Known rows, with every step that occurs:
nasur -> muvuto -> deda -> refa -> molu -> zipip: [-16  12 -12  16  -1   5   6  -3  -7  11  14   4  15  14  -2 -10  17  -4]
zipip -> deda: [ -2   2   0 -16  25   1  13   5  -6  15  -4  -6   4  -2  -1  -1  19   0]
muvuto -> deda -> refa -> molu -> zipip: [ -8   6 -21   7   5 -13  11  -3  -4  12  20  -2   8   7  -7  -5  19  -5]
muvuto -> deda -> refa: [  1   6  -9   1  13 -13   4   2  -5  12   1   0   3  -4  -6  -2  18   1]
molu -> deda: [ 11   0   2 -15  18 -13   2   2  -8  11  -7 -11 -13 -10  -1   7  17  12]
refa -> nasur -> muvuto: [ 1  3 18 -4  8 20 -1  7 -8 10 -6 -7  6  7  4  1  3  4]
refa -> muvuto -> deda -> molu: [  7   7 -20   9  15  -6  14   1  -3  18  -2  -5  10 -15  -8   2  21   3]
muvuto -> deda -> molu -> zipip: [  3   3 -15   2  11  -6   7   0  -7  18   2   4   9  -7 -11  -4  23   2]
muvuto -> deda -> molu -> zipip -> refa -> nasur: [ 13  -9  -4  12  -1  25  15   5  -6  18  27   1   8   0 -14  -4  12   6]
refa -> muvuto: [  5   6  20  -9  22 -15  12   2  -5  11  -2  -7   4 -18   2   6  15  -1]
molu -> deda -> refa -> zipip: [  5   3   3  -4   5 -36   7  -2  -7   7   3  -9 -17 -17 -11   5  13   5]
muvuto -> deda: [  5   3  -6  -9  22 -16   7   4  -5  15  -4  -7   6  -5  -3  -1  20   6]
zipip -> molu -> deda: [ 14   1 -18 -11   6  -2  10  -4  -5  13 -10 -11 -12  -6  -3   0  24   8]
refa -> muvuto -> deda: [ -1   5   3  -1  26 -28  16   4  -3  13   3  -8  10 -14  -1   3  19   4]
nasur -> muvuto -> deda: [ -4   7   3   1  16   1   2   5  -8  13 -11   0  12   3   2  -6  19   5]
deda -> molu -> zipip -> refa -> nasur: [ 19  -8  13   4  -5  37  11   3  -8  16  21   2   2  -3 -10  -1   8   1]
nasur -> muvuto -> deda -> molu -> zipip -> refa: [  4   1   6  18  -2  32   9   1 -10  18   8  14  14   1  -7 -14  22   3]
deda -> molu -> zipip: [ 10   3   2  -5   6   5   4  -2  -9  17  -2   5   3 -10  -8  -2  19  -3]
refa -> molu -> zipip -> deda: [-11   3 -11  -9  18   2  20   0  -5  15  16  -7   8   8  -2  -4  19  -6]

Rows:
[ 13   1 -21  -8  11  -6   6  -5  -5  13   1 -21 -11   3   1   7  16   9] => refa -> molu -> deda
[-6  6 -1 -8 14  8 11  4 -5 12  3  0  1 -2 -5 -3 17 -6] => zipip -> deda -> refa
[13 -4 -5 21 -7 51  8  6 -7 17  7 -2 11  9 -6 -7 10  9] => zipip -> refa -> nasur -> muvuto -> deda -> molu
[  6   3 -22  -5  13  26  11   2  -5  20  -8  -5   4  -3  -7  -2  20  -2] => zipip -> deda -> molu
[ -6  12 -23  15   0  12   4  -3  -5  12   0  -5  11  15   0  -8  17  -2] => nasur -> muvuto -> deda -> refa -> molu
[-6  3  2  3 12  9  4  9 -6 12  0 -6 12 11  1 -2  6  9] => refa -> nasur -> muvuto -> deda
[  8  -2  13   5  18  -8  22   4  -4  15  16  -6   9 -14  -2  -1  20   5] => zipip -> refa -> muvuto -> deda
[ 20  -4  13   3  -2  26  10  -2 -10  18  11   8   2 -11  -8  -5  20  -2] => deda -> molu -> zipip -> refa
[-13   8   7   0  20  -2  19   4  -3  10   9  -1   5 -12  -3   1  17  -7] => zipip -> deda -> refa -> muvuto
[10 -4 30  2  0 40  6  7 -9 11  7 -4  4  7  4 -3  4  5] => zipip -> refa -> nasur -> muvuto
[ -4   4  10   5  -1  16  -4   5  -9   4   3  -5 -11   6  -1   3   2  10] => molu -> deda -> refa -> nasur -> muvuto
[ -2   6  -5  10  14 -15  15   1  -5  16  11   4  14 -17  -9   0  21   0] => refa -> muvuto -> deda -> molu -> zipip
[ 12   3 -10  -8   3 -17  18  -6  -4  14  -6 -12   0 -14  -9  -3  21  -6] => refa -> zipip -> molu
[-27   6  20   5   6  24   9   9  -8   6  17   9   9  13  -4  -6   5  -5] => molu -> zipip -> deda -> refa -> nasur -> muvuto
[  9  -3  23  13 -12  53   7   4 -11  15  14   7   7   5  -4  -7   7   1] => deda -> molu -> zipip -> refa -> nasur -> muvuto
[-16   5  11  -6  16  -4  13   4  -7  10  14   9   3  -2  -7  -5  18  -8] => molu -> zipip -> deda -> refa
[ 13  -1  22   9   3  18  18  -1  -8  17  16   5   5 -21  -6  -2  19  -4] => deda -> molu -> zipip -> refa -> muvuto
[  0   6  -3   0   0  -1   7  -5  -6  11  15  -1   2   3  -3  -2  15 -11] => deda -> refa -> molu -> zipip
[  4   6 -36   7   6  -4   9  -4  -2  14   9 -11   5   7  -5  -2  18  -2] => muvuto -> deda -> refa -> molu
[  4   3 -20  14   1  31   2   6  -6  17  -5  -5  12   9  -6  -3   8   8] => refa -> nasur -> muvuto -> deda -> molu
[-10  11   3  11   5 -19   7   1  -7   9  -1   2   8  -4  -9  -6  14  -2] => nasur -> muvuto -> deda -> refa -> zipip
